(in the rows, 128 means zero)
Known rows, with every way that one mark hangs from another
miro(tapub(vasuv)): [123 119 133 120 126 107 133 124 136 111  87 122 145 115 110 118 191 119
 166]
vabazo(kedon(fevi) vasuv): [136  99 126  99 115 138 113 130 136 108  92 148 101 125 121 139 210 172
 144]
miro(tapub): [128 146 123 124 134 113 121 142 133 125 103 110 144 121 116 120 124 112
 148]
miro(tapub(kedon(fevi vabazo) vasuv)): [130 111 118 105 121 119 134  98 143 122  81 118 157 114 107 116 173 148
 187]
dapu(kedon(tapub(vasuv) vabazo(miro))): [145  80 109  95 131 131 155 129 159  75  77 135 149 148 107 157  63 126
 111]
dapu(kedon(fevi tapub vabazo(miro vasuv))): [149 111  93  70 123 136 154 125 158  85  81 129 139 149  98 172  49 130
 105]
sofe(vasuv(dapu(kedon))): [126 128  93  96 129 119 136 143 135 137 118 108 173 107 113 127  98  85
 117]
kedon(fevi tapub(vasuv(dapu)) vabazo): [137  71 106  61 120 156 185  55 175 113  80 106 142 134  84 152 127 120
 152]
vasuv(dapu(kedon(fevi tapub vabazo))): [147 109  77  61 129 157 179 127 181 129 102  86 169 146  85 155  53  96
 111]
miro(tapub(kedon(fevi))): [126 160 113 122 121 112 135 111 129 135 107 114 149 107 115 125 128 133
 162]
dapu(kedon(vabazo(vasuv))): [151 110 100  86 130 140 120 196 151 118 120 128 138 151 107 130 108 123
 128]
kedon(fevi tapub(vasuv(dapu)) vabazo(miro)): [130  65 115  64 121 139 167  31 163  82  61 103 137 132 101 166  95 137
 146]
vasuv(dapu(kedon(fevi tapub vabazo(miro)))): [144 103  84  62 132 143 165 106 170 103  85  85 163 143 100 165  21 108
 107]
kedon(fevi vabazo(miro(tapub) vasuv)): [134 118 117  77 127 120 105  98 133  92  67 108 133 133 110 144 109 150
 162]
miro(tapub(kedon)): [131 150 121 134 126 106 107 136 130 125 118 119 140 110 126 116 141 121
 168]
dapu(kedon(fevi vabazo(miro(tapub) vasuv))): [144 128  94  75 129 120 126 157 146  97  71 106 162 141 104 149  72 141
 129]
vasuv(dapu(kedon(tapub))): [141 118  90  83 127 136 164 150 170 121 115  95 143 134  95 149  83  78
 112]
vasuv(dapu(kedon(fevi vabazo))): [141 110  83  66 131 150 159 149 166 142 109  77 176 144  98 137  68 117
 120]

Rows
[131  72 104  70 123 128 153 104 156 101  73  91 164 132 106 145 122 140
 137]
tapub(vasuv(dapu(kedon(fevi vabazo(miro)))))
[140 114 112  93 114 137 110 110 136 128 123 135 115 126 118 130 147 159
 173]
tapub(kedon(fevi vabazo(vasuv)))
[150 122  85  85 131 157 191 137 169 125 102 123 170 153  92 157  29 122
  93]
dapu(kedon(fevi tapub vabazo))
[125 110 121 106 118 101 112 115 143 116  98  98 136 100 111 112 202 113
 200]
miro(tapub(kedon vasuv(dapu)))
[146  98  94  80 122 152 201 121 172 114  82 133 170 147  84 155  84 128
 108]
dapu(kedon(fevi tapub(vasuv) vabazo))
[131  76 111  81 114 138 138  76 153 129 102 103 143 117 110 124 179 149
 187]
tapub(kedon(fevi vabazo) vasuv(dapu))
[137 107 126  90 135 112  72 131 132  80  81 113 118 137 124 134 116 137
 170]
kedon(vabazo(miro(tapub) vasuv))
[139  99 114  73 122 139 135  67 148  80  80 132 107 141 105 170  78 142
 136]
kedon(fevi tapub vabazo(miro vasuv))
[129  85 122  91 117 131 162  84 161 102 100 118 116 118  98 147 169  96
 151]
kedon(tapub(vasuv(dapu)))
[130 122  92  84 142 107 109 134 136 109  77  89 185 116 115 128  42  95
 132]
sofe(vasuv(dapu(kedon(vabazo(miro(tapub))))))
[128  67 119  84 114 122 123  53 140 100  83  99 139 114 127 137 151 160
 183]
tapub(kedon(fevi vabazo(miro)) vasuv(dapu))
[126  90 114  72 130 122 132  68 148  98  53  79 161 126 110 140 111 145
 168]
kedon(fevi vabazo(miro(tapub(vasuv(dapu)))))
[142  86 111  67 128 144  89 144 154 118 119  99 113 139 110 126 158 115
 172]
kedon(vabazo(vasuv(dapu)))
[133 127  88  79 124 135 168 142 156 143 114  82 168 128 103 141  95 108
 112]
vasuv(dapu(kedon(fevi)))
[140  77 125  87 122 134  81 154 149  99 103 120  88 124 123 128 220 136
 166]
vabazo(kedon vasuv(dapu))
[135  80 132 120 119 128 114 110 137 113 115 142 131 124 128 116 177 152
 181]
tapub(kedon(vabazo) vasuv)
[135 119  77  67 129 141 172 105 158 133  97 107 181 120  92 144  39  87
 111]
sofe(vasuv(dapu(kedon(fevi tapub vabazo))))
[122 115 112  95 112 108 140  90 145 124  85  93 150  96 105 122 202 122
 195]
miro(tapub(kedon(fevi) vasuv(dapu)))
[117 110 124 103 115  91 121  65 129  92  66  94 137  95 123 139 155 139
 181]
vabazo(miro(tapub(kedon(fevi) vasuv(dapu))))
[131 131  96  62 121  99 113 139 144  87  70  78 141 117 102 151 120 112
 149]
vabazo(miro(tapub) vasuv(dapu(kedon(fevi))))
[123 105 124  97 126 109 128 120 147 114  84  88 144 111 101 116 202 103
 180]
miro(tapub(vasuv(dapu)))
[127  80 149 132 132 100  92 113 126  61  46 132 125 117 142 133 182 171
 155]
vabazo(kedon miro(tapub(vasuv)))
[137 112  85  77 134 135 149 131 156 124 108 112 169 123  99 136  50  78
 115]
sofe(vasuv(dapu(kedon(tapub vabazo))))
[142  91 101  84 124 136 185  96 160  85  66 130 167 143 101 168  60 142
 104]
dapu(kedon(fevi tapub(vasuv) vabazo(miro)))
